In the rows, zero is written as 128.
Known rows, with every way that one mark hangs from another:
W[C F]: [ 91  95 130 155 134 126 127 119 123 152 118 125 130 127 100 115 141 103
  64 100 105 168 110 120 116 153 168 144 190 117 125 110 103  83 109]
C[Q[E[M] Z] W[F]]: [ 87 117 139 176 166 157 157 115 157 118 146 111 146 125 136 152 137  93
  87  92 117 118 115 128 227 125 139 166 106 190  92 126 163 109 170]
C[Q[E Z] W[F]]: [ 92 108 151 176 151 145 156 114 163 125 140 119 142 113 148 141 138  89
  97  96 122 124 117 142 224 130 139 157 102 182  83 141 171  98 178]
L[K W[C[Q] F]]: [ 71  68 188 126 118 184 140 103 191 130 113 124 146 125 123  66 134 105
 111 101 146 177 107 135 147 180 179 152 180 152 161 122 200  80 134]
L[W[C[Q[E]]]]: [ 77  96 144 174 121 162 150 112 164 148 105  95 127 114 107 138 123  89
 122 120 109 137 102 118 141 163 183 168 151 167 155 108 200 101 131]
T[Q[E Z]]: [116 119 125 150 107 145 116 128 137 127 142  77 110 102 116  71 135 104
 148 178 113 155 117 158 150 133 109 140 141 172 134 145 142 157 169]
E[M[R] Q[Z[W[C]]]]: [ 76 149  88 145 187 172 170 152 142 117 125 113 133 167  60 125 160 143
 122 139  44 127 100 109 102 116 137 191 153 129  97 104  65 137 134]
C[Q[E[M[T]] Z] W]: [ 90 116 124 162 159 164 176 116 151 114 161 105 128 110 145 162 140 102
 108 108 108 113 109 121 214 130 131 163  75 218  91 133 169 131 192]
C[Q[E[M[R]] Z[W]]]: [ 80 128 129 153 161 146 172 131 163 123 147  86 108 133 127 146 156  91
 146 141  37 143 116 105 154 127 148 170 133 177 114 124 147 119 158]
U[J[N[S] R]]: [156 153 138 147 179 106 136 130 138 143 152 119 184 115 133 102 114 178
 101 153  91 141  97 111 115  77 133 137  94 140 112 152  71 119 128]
T[Q[Z]]: [140 126 126 133 104 144 129 135 156 123 134 103 114 109 132  84 130 115
 139 159 133 163 123 154 144 136  95 145 139 146 132 135 127 171 168]
F[W[C[Q[Z]]]]: [ 67 122 166 173 101 106 178 128 173 120 132 121 117 118 124 132 136 108
 126 144  63 153 115 110 147 130 152 158 124 160  76 148 149 111 157]
F[W[C[Q]]]: [ 70 126 164 167 105 104 171 128 162 118 130 123 118 118 126 133 135 109
 122 140  72 151 111 109 149 133 161 153 122 160  91 144 152 104 148]
W[C[Q[E Z]]]: [ 73  93 130 161 114 136 172 123 175 153 133  88 101 111 125 143 157  93
 115 134  63 156 114 101 125 147 177 162 146 172 104 127 130 101 163]
F[W[C[Q[E[M] Z]]]]: [ 51 125 157 181 112 115 170 124 161 118 139 103 116 123 108 132 138 103
 123 150  51 146 112 104 152 125 159 161 128 179  82 144 150 111 150]
Y[F[W]]: [122 156 148 163  93 103 159 117 118  85 126 117 144 116 129 130 101 125
 101 163 106 139 100 139 118 141 133 124 132 144  75 143 149 148 180]
E[M]: [117 147 106 127 159 153 127 128 115 114 142 112 133 153 103 151 128 132
 107 118 119 117 126 101 137 119 130 146 134 143 146  96 110 149 111]
T[Q[C[W[F]] Z]]: [126 122 128 156 135 170 108 125 149 117 131  92 119 102 141  65 117 101
 139 115 145 150 105 185 165 119 106 156 130 152 147 137 139 158 174]
M[R]: [117 134 117 134 152 137 120 142  96 142 137 141 102  91 108  97 174 138
 151 146  83 141 104 138 110 124 137 142 160 102 128 127 109 131 101]
N[M[T]]: [136 101 111 123 137 124 108 112 108 121 178 126 150 117 154 105 161 171
 106 141 117 151 105 142 100 149 118 105 108 154 108 151 113 130 129]
E[M[R T] Q[C]]: [ 66 143  65  86 226 195 119 138 107 107 136 105 144 145  84  91 185 160
 120 116  82 118  52 146 101 104 151 168 118 159 167 100  70 151 115]
W[C[Q[E[M[T]] Z]]]: [ 65  93 114 147 131 147 172 120 159 145 146  85 104 113 117 146 164  97
 100 130  59 159 102  94 124 152 171 164 141 192 113 117 122 115 160]
U[J[N]]: [161 148 146 154 176 101 113 131 130 148 137 131 163 141 129 114 110 147
 108 145 117 154 121  92 121  86 131 123 119 123 125 132  73 126 152]
N[M]: [143 117 128 150 121 120 104 118 132 125 159 123 152 132 151 114 145 166
 123 143 120 135 127 139 109 132 129 114 121 125 101 150 113 119 123]
Y[F]: [146 146 124 141 106 122 150 116 115 101 125 112 141 118 135 141 107 127
  93 148 126 138 105 138 102 149 136 123 141 135  99 125 129 153 177]
J[N R]: [145 122 140 129 142 130 123 140 111 127 132 142 171 120 139  98 134 196
 125 134  76 113 114 126 133  96 130 122  82 130 127 158  52 110 105]
J[N R[M[T]] U]: [135 144 124  88 129 164 134 155  83 114 139 142 131  97 120 170 130 214
 139 147  54 126  84  93 107  87 104 145  59 153 176 158  77 114 116]
W[C[Q[E]] F]: [ 66  89 138 152 140 127 140 116 149 152 122 103 126 123 117 125 160  83
  68 105  84 171 100 113 141 155 195 152 177 151 133 112 126  69 124]
Q[C[W[F]] E Z]: [ 66 102 132 202 162 172  97 105 128 132 136  67 123 108 111  77 120  88
 150 103  90 109 105 179 161  92 137 153 128 178 106 158 154 105 159]
Q[C Z]: [ 99 113 127 151 143 165 116 122 172 134 125  84 116 126 134  94 127 113
 171 108  90 129 120 160 110  92 123 154 133 135 116 142 119 141 151]
W[C[Q[Z]] F]: [ 81  86 141 150 132 130 158 121 178 153 119 117 128 128 126 131 159  92
  67  97  85 180 110 111 135 153 172 163 178 133 107 110 109  88 134]
Z[Q[E[M]] W[C F]]: [ 78 105 133 166 144 132 176 100 113 124 122  84  84 198  98 106 101  82
 101 150  29 144 117 107 148 149 165 183 217 138  74 100 135  63 124]
R[J[N[S]]]: [154 146 129 140 137 113 116 143 127 123 140 101 189 170 105 119  92 179
 133 133 124 138 133 124 145 127 129 125 106 189 141 149  27 132 149]
N[M[R[J]] S]: [139 138 113 165 132 119 115 123 130 123 192 100 167 107 121  93 153 204
 132 158 104 138  94 164  95 134 140 143 132 167  87 166  73 132 104]
J[R]: [119 132 115 105 146 136 148 135 124 129 133 122 151 104 139 109 142 154
 129 144  78 120 112 139 124 119 127 131 100 120 129 150 130 110 105]
N[M S]: [143 124 129 167 105 118 122 104 155 111 187 109 167 113 144 115 134 191
 109 138 140 117 102 161 100 127 134 137 111 170  73 162 108 131 111]
Q[C E[M]]: [ 62 131 107 156 182 175  81 110 103 121 140  45 117 133 100  97 130  99
 156 118  80 102  95 143 128  91 171 146 134 184 182 123 140 118 118]
L[K W[C[Q[E Z]]]]: [ 64  68 182 140 100 189 155 104 200 133 124 100 126 115 120  74 133 106
 149 129 122 162 115 128 138 174 174 156 160 181 140 137 210  96 160]
N[M[R[J[U]] T] S]: [131 129  97 135 144 129 129 124  97 113 208 103 157  87 119 108 165 203
 124 163  94 148  60 166  78 146 123 136 115 197 108 167  76 142 109]
M[R[J] T[Q[C]]]: [113 130  77  86 191 159 104 147  64 130 162  92 115  83 109  41 176 138
 154 158  79 198  61 172 115 157 121 135 142 181 201 135  87 165 147]

Rows:
[110 116 148 136 158 138 157 104 140 111 105 102  95 200 148  83  87  95
 141 119  67 136 115 154 148 121 142 174 190 103  93 113 143  78 127]
Z[Q[C] W[F]]
[ 58  97 128 154 158 139 138 121 133 152 130 103 120 119 102 122 176  89
  68 110  65 172  90 108 138 150 199 164 190 147 139 100 113  77 110]
W[C[Q[E[M[R]]]] F]
[ 74 177  74 102 218 189 123 161 121 109 115  82 152 176  70 124 154 156
 155 128  76 109  72 140 108  92 156 173 126 146 187 105  50 138 120]
E[M[R[J[U]]] Q[C]]
[107 102 146 152 127 119 190 108 138 127 108 117  86 192 126 108  97  94
 104 136  54 156 124 118 140 156 151 178 210 104  63 106 129  66 132]
Z[Q W[C F]]
[159 116 149 183 120 118  93 123 118 121 173 142 164 115 130  89 146 219
 121 134 112 119 101 142 111 101 138 131 115 154  88 160  27 131 102]
J[N[M[R] S]]
[105 144 149 170  89 106 181 117 140  95 126 108 134 111 135 144 112 113
  88 157  87 153  93 124 117 153 158 140 137 158  74 137 146 136 191]
Y[F[W[C[Q]]]]
[135 149 126 100 119 164 147 144  99 105 156 133 142  85 115 171 123 233
 129 144  67 113  66 108 101  84 107 162  51 185 155 166  73 121 108]
J[N[S] R[M[T]] U]
[ 90 136 150 183  85 108 179 113 143  99 132  94 130 106 124 136 115 106
  97 169  68 153  95 126 118 149 156 144 142 170  59 146 150 134 198]
Y[F[W[C[Q[E Z]]]]]
[119 130  89 104 161 169 132 125 105 106 163 104 126 130 106 121 144 130
  94 135 117 150 102 116 137 139 103 146 128 182 153 101 110 182 136]
E[M[T[Q[Z]]]]
[ 81 120 114 169 138 154 124 119 128 130 151  72 121 135  82 120 138 110
 136 158  67 119 132 116 137 111 122 149 147 178  97 132 126 140 138]
Q[E[M] Z]
[139 155 137 106 119 160 131 159 101 117 126 138 133 109 120 176 120 211
 150 147  57 114 101  92 113  75 110 151  68 132 170 157  77 106 112]
J[N R[M] U]
[108 144 144 176  86 105 169 116 120  95 126 110 134 109 119 134 104 117
  89 161  91 150  96 128 106 151 150 135 144 150  71 139 139 138 182]
Y[F[W[C]]]
[ 73 148  98 135 202 183 140 135 165 101 112  88 162 200  85 117 124 128
 120  99  80 112 102 135 117  93 135 181 130 143 127 106  82 130 141]
E[M Q[C Z[W[F]]]]
[ 82  93 139 141 138 128 148 120 161 149 118 122 130 128 128 135 157  93
  62  93  98 176 104 110 137 157 185 156 175 132 131 104 114  79 123]
W[C[Q] F]
[144 162 107  91 124 154 114 146 102 115 151 105 156 147  84 173  95 215
 130 141 104 167 110  83 126 126 104 155  78 217 179 146  60 141 168]
R[J[N[S] U] M[T]]
[144 111 110 137 115 130 121 100 132 102 207 104 162  89 149  85 148 191
  93 151 147 148  72 175 104 151 115 132 100 207  99 162 112 157 128]
N[M[T[Q]] S]
[135 107 112 141 120 123 126  97 130 107 204 114 167  98 145 105 149 196
  90 138 136 134  80 162  93 145 123 130  98 199  80 162 109 142 116]
N[M[T] S]
[ 62 111 120 202 157 147 146 118 111 130 146  67 113 149  63 120 120  77
 112 140  25 147 128 100 123 133 136 164 181 174  96 126 129 100 140]
Q[E[M] Z[W[C F]]]
[136 127 122 172 123 124 116 114 132 122 193 118 149  88 130  91 165 198
 125 152 109 127  85 167  88 124 141 148 133 150  73 161  94 133  91]
N[M[R] S]
[138 147 142 129 126 140 161 153 103 102 145 128 151  94 125 167 114 202
 146 145  77  85  68 136 103  79 117 144  67 168 149 168  53 112  91]
J[N[S] R U]
[166 147 144 177 173  99 108 125 131 144 168 125 172 121 129  98 127 182
 107 155 108 154 100 110 102  84 137 133 122 134  98 149  56 129 133]
U[J[N[M[R] S]]]
[ 84 109 114 109 146 164 128  94 129 121 132  69  89 169 133  81 131 122
 146 155  80 106  94 152 154 106 156 163 159 163 105 112 134 121 124]
Z[Q[C E[M[T]]]]
[111 137  84 120 185 171 137 136  77 111 169 112 103 111  90 101 163 127
 116 145  70 162  87 119 120 142 105 160 152 163 154 102 105 176 123]
E[M[R T[Q[Z[W]]]]]
[141 131 131 148 115 141 145 137 146 115 135 101 107 118 129  90 112 101
 146 157 111 168 128 148 140 142  92 152 142 147 130 137 138 159 176]
T[Q[Z[W]]]
[108 114 130 179 151 175 127 118 158 126 129  97 119 112 139 104 110 110
 160  87 115 110 119 169 147  94 114 160 106 149  99 148 138 138 173]
Q[C[W] Z]
[ 82  96 144 167 129 120 177 101 119 132 115  91  81 186 110  95 101  80
 111 154  32 148 117 121 145 153 165 174 213 131  64 116 145  53 131]
Z[Q[E] W[C F]]
[129 132 106 101 114 167 122 120 129 122 148 122 106 114 113 114 129 157
 115 138 102 188 125  97 132 144  93 167 111 162 139 128 165 153 175]
R[M[T[Q[Z[W]]]]]
[ 92 108 133 122 124 150 126  98 146 131 117  74  88 163 145  75 123 118
 165 159  86 103 106 164 155 101 161 159 162 140  93 126 141 106 130]
Z[Q[C E]]
[ 91 134 115 127 174 162 120 130 153 114  99 121 168 155 121  99 127 140
 120  89 145  97  90 174 144 102 151 151  97 134 131 132 110 106 150]
E[Q[C[W[F]]]]
[ 91 118 140 152 147 141 157 102 128 112 117  69  73 185 139  85  89  88
 179 153  40 116 114 149 144 116 152 171 167 143  92 130 163  80 148]
Z[Q[C E] W]
[ 59  89 133 160 144 139 148 116 162 151 129  94 128 132 106 132 163  83
  66 108  69 171 106 104 141 148 182 166 184 157 117 106 113  84 129]
W[C[Q[E[M] Z]] F]
[ 97  85 187 118 124 180 108 102 161 117 114 137 161 135 114  48 118 122
 128 109 173 156 119 156 150 163 143 132 172 136 162 131 203  98 118]
L[K W[F]]
[ 65 120 112 202 175 192 108 108 124 121 149  50 117 120  99 101 116  94
 157 108  81  91 108 154 161  84 135 165 116 199 116 140 146 133 162]
Q[C[W] E[M] Z]
[ 88 120 120 145 152 172 130 100 120 122 131  80  84 155 129  81 128 121
 155 146  84  89  97 160 177  96 158 176 157 148  88 115 139 115 128]
Z[Q[C[W] E[M[R]]]]
[109 133  90 116 179 175 134 124 102  99 161  91 119 135 108 113 129 116
 109 122  97 151  96 122 129 135 106 155 128 184 167 103 119 172 143]
E[M[T[Q[C Z[W]]]]]
[ 80 151  94 127 207 189 120 130 140  99 111 105 173 181  96 122 128 144
  98  81 138  85  89 148 152  93 151 168 103 151 149 100  92 127 133]
E[M Q[C[W[F]]]]
[121 135  96  74 134 163 131 128 121 128 145 119 139  90 132  99 151 181
 113 150  77 158 104 121 130 128 112 153  84 144 149 146 151 130 127]
J[R[M[T[Q]]]]
[ 81 123 136 151 159 141 167 124 171 118 141  85 124 149 130 151 142  84
 123 127  55 144 123 105 166 129 147 164 134 179 115 122 150 109 157]
C[Q[E[M] Z[W[F]]]]
[100 118 123 153 127 166  97 123 144 125 137  53 103 100 124  52 131  94
 169 156 104 150 100 179 140 114 124 149 140 178 159 147 144 154 169]
T[Q[C E Z]]
[143 129 131 126 132 138 146 142  90  97 179 127 168  86 144 150 136 231
 129 155  68 101  52 145  84  93 111 127  55 186 136 186  43 115  93]
J[N[M[T] S] R U]
[120 117 140 167 139 128 155 129 145 125 127 122 126 147 112 121 110 101
 128 122  75 155 144 126 122 133  98 151 158 120  83 137 129 116 148]
Q[Z[W[F]]]
[ 77  68 182 136 113 182 124 101 164 131 114 126 145 125 103  52 123 112
 112 106 150 170 111 140 131 179 167 144 190 143 158 126 192  83 124]
L[K W[C F]]
[126 167  89  65 134 159 124 149 102 123 139  96 134 146  88 182 107 174
 139 149  95 182 121  82 124 145 100 151  93 188 194 134 116 136 174]
R[J[U] M[T]]
[ 92 126 116 140 140 139 175 143 177 123 106 119 146 167  99 124 129 133
 127 135  83 129 118 129 105 128 129 162 123 133  79 136  96 113 170]
E[Q[Z[W[C]]]]
[ 78 143  96 140 196 193 132 131 164 104 115  99 171 180  92 119 130 140
 106  88 119  92  99 148 149  87 133 179 108 151 115 108  84 140 148]
E[M Q[C[W[F]] Z]]
[135 109 104 149 124 138 121 111 121 114 214 111 142  63 134  62 181 197
 113 166 106 159  60 182  87 145 113 148 125 189  82 165  96 166 116]
N[M[R T[Q[Z]]] S]
[118 110  92 100 157 156 125 137  82 132 169 130  90  57 114  53 197 136
 135 168  80 189  68 160 110 154  98 141 150 156 140 133 111 177 138]
M[R T[Q[Z]]]
[148 161 131 132 134 121 134 159 110 112 135  97 168 159  99 168  83 171
 155 143 117 127 114 120 127 119 119 127 102 192 169 151  31 129 148]
R[J[N[S] U]]
[130 105 103 128 152 132 102 120  84 130 184 136 132  90 140  84 193 177
 122 154  85 160  87 150  87 147 124 115 132 137 109 150 101 133 110]
N[M[R T]]
